What can hang from each mark
K455: K106 K149
K475: K106 K202 K351
K649: K313
K149: K455 K792
K202: K313
K685: K792
K351: K475
K926: K313
K792: K149 K350 K649
K106: K475
K811: K350 K351 K685
K313: K685

Every row comes from one small tree of marks. Brackets hold a mark, then the marks that hang from it, in the order of their numbers. Every link used is in the known rows. Which tree was each row made from?
Known rows
{K149 {K455 {K106 K475}} {K792 K350 K649}}: 3	15	-1	9	0	9	3	2	-15	-37	-3	-2	29	-8	19	-15	10	-28	-5	5	-3	5	34	2	27	-5	0
{K811 K350 {K351 {K475 K106 K202}}}: 38	20	-4	11	2	22	15	-8	-8	-18	-1	-2	10	-16	0	-14	-4	-27	0	18	-12	-1	47	-2	2	-10	4
{K811 K350 {K351 {K475 K202}} K685}: 50	21	-6	12	-5	22	13	5	-10	-16	-2	-5	13	-6	-1	-17	-7	-29	0	14	-8	-10	49	5	1	-10	10
{K926 {K313 {K685 K792}}}: 40	22	-5	-1	1	18	7	19	-17	-20	-4	-15	14	7	23	-10	14	-5	-9	15	-10	-17	29	-25	14	-4	7
{K811 K350 {K351 K475} K685}: 65	25	-6	9	-5	23	11	14	-12	-21	0	-7	14	-2	7	-14	-4	-30	-5	16	-2	-16	46	8	0	-8	5
{K106 {K475 {K202 {K313 {K685 K792}}} K351}}: 54	20	-7	10	3	-2	10	-9	-9	-20	-7	-11	13	1	3	-19	6	-26	-3	13	-1	10	33	-20	16	-2	13
{K649 {K313 {K685 {K792 K149}}}}: 30	32	-7	-8	-3	4	6	26	-17	-24	-8	-10	13	8	19	-5	8	-12	-8	8	-10	-4	25	-22	20	-9	3
{K926 {K313 {K685 {K792 K350}}}}: 45	19	-4	1	1	19	4	31	-16	-22	-1	-17	22	7	25	-10	11	-7	-9	22	-14	-17	30	-25	17	-1	4
{K792 {K149 {K455 K106}} K350 {K649 {K313 K685}}}: -5	30	-3	-1	-5	-3	3	31	-19	-36	-12	-6	25	2	26	-9	6	-12	-1	5	-13	9	29	-18	31	-7	0
{K202 K313}: 42	23	-8	7	6	23	8	11	-14	-22	-3	-5	15	-5	14	-7	7	-16	-6	9	-2	-12	30	1	18	-15	-3
{K202 {K313 {K685 {K792 K149 K350}}}}: 59	24	-7	1	1	8	6	39	-18	-26	-2	-16	21	10	16	-12	8	-15	-5	15	-11	1	31	-9	22	-1	1
{K811 K350 K351 {K685 {K792 K149 K649}}}: 35	36	-2	-2	-11	8	4	37	-17	-23	1	-15	15	-6	-6	-18	1	-23	-2	11	-13	4	52	17	16	1	13
{K351 {K475 K106 {K202 {K313 K685}}}}: 56	21	-3	12	7	10	13	-10	-13	-20	-6	2	10	0	12	-17	2	-18	0	12	-3	6	33	-23	8	-11	5
{K202 {K313 {K685 {K792 {K149 K455} K350 K649}}}}: 42	31	-2	4	-2	-1	2	37	-24	-36	-6	-18	25	12	9	-14	6	-19	0	13	-10	16	32	-17	29	0	0
{K475 K106 {K202 {K313 K685}}}: 42	21	-6	8	5	15	11	0	-14	-18	-5	-3	17	0	12	-16	3	-10	-1	12	-8	7	35	-22	13	-10	7
{K106 {K475 K202 K351}}: 24	15	0	13	2	12	11	-13	-6	-27	-6	-4	11	-20	9	-8	2	-26	0	7	-6	3	37	3	19	-15	3
{K106 {K475 {K202 {K313 {K685 {K792 K149}}}} K351}}: 53	23	-6	7	1	-12	11	2	-11	-25	-9	-13	9	-2	10	-20	6	-25	2	9	-3	18	36	-5	20	-3	8
{K792 {K149 {K455 {K106 K475}}} K350 K649}: 3	23	3	6	-2	7	6	16	-16	-44	-7	-5	21	-13	22	-11	7	-19	3	4	-8	15	36	10	35	-7	-7
{K685 {K792 K649}}: 6	28	2	2	-1	22	1	15	-16	-24	-1	-8	13	-10	-4	-6	9	-16	-8	8	-13	-2	32	-5	22	-7	8
{K455 {K106 {K475 {K202 K313} K351}} K149}: -10	8	-11	11	7	3	13	-15	-6	-20	-10	2	11	-14	4	-21	4	-30	2	6	-3	6	41	9	21	-2	12
{K649 {K313 {K685 {K792 K149 K350}}}}: 34	29	-5	-5	-3	6	4	38	-16	-27	-5	-12	20	8	21	-6	5	-14	-8	13	-13	-3	26	-23	22	-7	0
{K475 {K202 K313} K351}: 25	16	-7	15	7	2	11	-2	-9	-20	-6	-2	13	-16	3	-11	3	-24	-1	9	-7	2	36	8	17	-14	6
{K811 {K351 {K475 {K202 K313}}} {K685 {K792 K149}}}: 59	27	-7	7	-2	-12	15	17	-14	-20	-8	-3	4	-2	-9	-25	2	-33	1	14	1	0	34	16	11	-4	15
{K926 K313}: 30	20	-3	4	4	21	9	15	-14	-25	-4	-6	11	-10	29	-5	11	-6	-6	10	-7	-22	32	0	18	-15	-4
{K685 {K792 K149 K350}}: 23	21	-2	0	0	17	6	35	-15	-30	1	-12	19	-6	10	-5	6	-18	-5	13	-18	-2	33	6	25	-8	-2
{K475 K351}: 22	18	-3	10	4	11	8	5	-11	-29	-3	-6	15	-14	12	-1	6	-22	-7	8	-7	-7	36	9	15	-13	2

Write each row's tree
-20	20	1	11	-1	-12	10	-10	-11	-39	-13	-2	12	-25	9	-15	5	-26	9	-3	-9	27	40	16	32	-9	4 -> {K792 {K149 {K455 {K106 {K475 K202 K351}}}} K649}
6	14	1	12	6	3	12	-9	-8	-25	-3	2	13	-23	3	-9	2	-19	0	10	-14	10	41	3	16	-14	7 -> {K475 K106 K202 K351}
-38	10	-6	1	1	20	1	9	-17	-22	-3	0	19	-9	10	-14	12	-22	-8	-2	-13	-4	41	12	20	0	15 -> {K455 K106 {K149 {K792 K649}}}
40	19	-2	14	10	7	15	-14	-11	-22	-5	8	6	-13	3	-16	1	-22	0	11	-3	4	33	-5	12	-16	1 -> {K351 {K475 K106 {K202 K313}}}
8	26	3	3	-3	7	2	33	-21	-40	-4	-12	22	-5	2	-7	4	-21	-1	11	-16	11	34	-1	33	-7	-2 -> {K685 {K792 {K149 K455} K350 K649}}
34	19	-6	9	6	-11	11	-6	-11	-18	-4	-5	16	-3	-5	-20	5	-20	-3	18	-8	16	37	-20	13	-1	16 -> {K475 K106 {K202 {K313 {K685 K792}}} K351}
18	17	2	8	1	18	-1	24	-18	-29	3	-6	25	-12	16	-7	8	-22	-10	6	-12	-6	37	8	21	-9	1 -> {K149 {K792 K350 K649}}
-2	20	-8	3	-2	-3	0	17	-18	-30	-8	-3	35	6	25	-13	9	-20	-10	7	-7	1	27	-26	22	-4	6 -> {K149 {K455 K106} {K792 K350 {K649 {K313 K685}}}}
52	23	-3	5	5	-8	14	1	-15	-23	-7	-2	5	2	4	-20	5	-20	1	11	-8	17	33	-16	14	-6	7 -> {K351 {K475 K106 {K202 {K313 {K685 {K792 K149}}}}}}
-12	17	-2	1	-1	10	-3	26	-19	-27	-4	0	23	-5	17	-9	3	-26	-12	6	-12	-10	36	-6	24	-8	4 -> {K455 {K149 {K792 K350 {K649 K313}}}}
42	17	-5	15	6	1	12	-13	-7	-24	-8	-2	10	-16	9	-14	3	-28	0	9	1	6	35	6	20	-14	2 -> {K106 {K475 {K202 K313} K351}}
24	17	-3	15	10	-7	14	-10	-9	-23	-4	4	12	-19	1	-16	3	-21	0	12	-6	11	39	3	17	-13	6 -> {K475 K106 {K202 K313} K351}
-22	15	-8	-2	-2	8	-2	25	-18	-22	-6	-2	28	4	24	-15	8	-20	-12	6	-13	-5	35	-18	21	3	14 -> {K455 K106 {K149 {K792 K350 {K649 {K313 K685}}}}}
23	34	1	1	-6	0	1	35	-22	-41	-11	-11	24	5	28	-4	2	-14	-2	6	-11	7	30	-22	30	-11	-7 -> {K792 {K149 K455} K350 {K649 {K313 K685}}}
23	31	1	0	-3	23	-1	19	-19	-23	-2	-15	17	3	5	-8	10	-12	-8	8	-13	-1	32	-22	18	-1	13 -> {K313 {K685 {K792 K649}}}
12	16	0	10	0	14	0	19	-20	-37	-1	-8	31	-4	13	-7	6	-25	-7	7	-9	0	34	-1	24	-10	-2 -> {K149 K455 {K792 K350 K649}}
33	33	3	1	-9	-1	3	48	-19	-31	0	-12	17	-8	-3	-17	3	-23	-4	16	-11	2	41	19	23	3	14 -> {K811 K351 {K685 {K792 K149 K350 K649}}}
-3	24	2	8	-1	-13	8	-2	-14	-44	-11	-4	12	-19	16	-12	9	-26	4	-1	-2	21	38	19	31	-7	-1 -> {K792 {K149 {K455 {K106 {K475 K351}}}} K649}
29	29	3	-1	-5	13	-1	42	-21	-31	-1	-18	20	1	12	-9	7	-13	-4	10	-19	8	36	-9	26	0	6 -> {K313 {K685 {K792 K149 K350 K649}}}
52	21	-4	9	6	3	12	-10	-13	-18	-5	0	9	5	-3	-20	4	-20	-3	17	-4	9	30	-30	9	-5	11 -> {K351 {K475 K106 {K202 {K313 {K685 K792}}}}}
23	24	-3	5	-4	3	-2	21	-21	-34	-7	-8	33	9	25	-8	5	-22	-10	8	-6	-1	28	-31	22	-10	0 -> {K149 K455 {K792 K350 {K649 {K313 K685}}}}
40	18	-5	13	7	-6	12	-8	-11	-22	-6	-3	16	-7	10	-17	3	-18	0	13	-6	13	39	-13	12	-7	10 -> {K475 K106 {K202 {K313 K685}} K351}
21	28	2	1	-6	9	0	36	-23	-38	-5	-19	26	8	10	-8	6	-16	-1	11	-16	13	34	-18	28	-1	2 -> {K313 {K685 {K792 {K149 K455} K350 K649}}}
28	26	3	3	-3	24	-3	31	-18	-25	1	-16	24	3	7	-8	6	-14	-8	15	-17	0	33	-23	21	2	11 -> {K313 {K685 {K792 K350 K649}}}
18	37	-1	-1	-6	0	3	22	-22	-37	-14	-10	17	5	26	-4	4	-11	-1	0	-7	7	29	-21	27	-14	-3 -> {K792 {K149 K455} {K649 {K313 K685}}}
2	26	-3	4	-1	0	2	5	-19	-33	-9	1	22	-4	16	-6	7	-24	-9	1	-1	-4	27	-12	22	-18	-1 -> {K149 K455 {K792 {K649 K313}}}
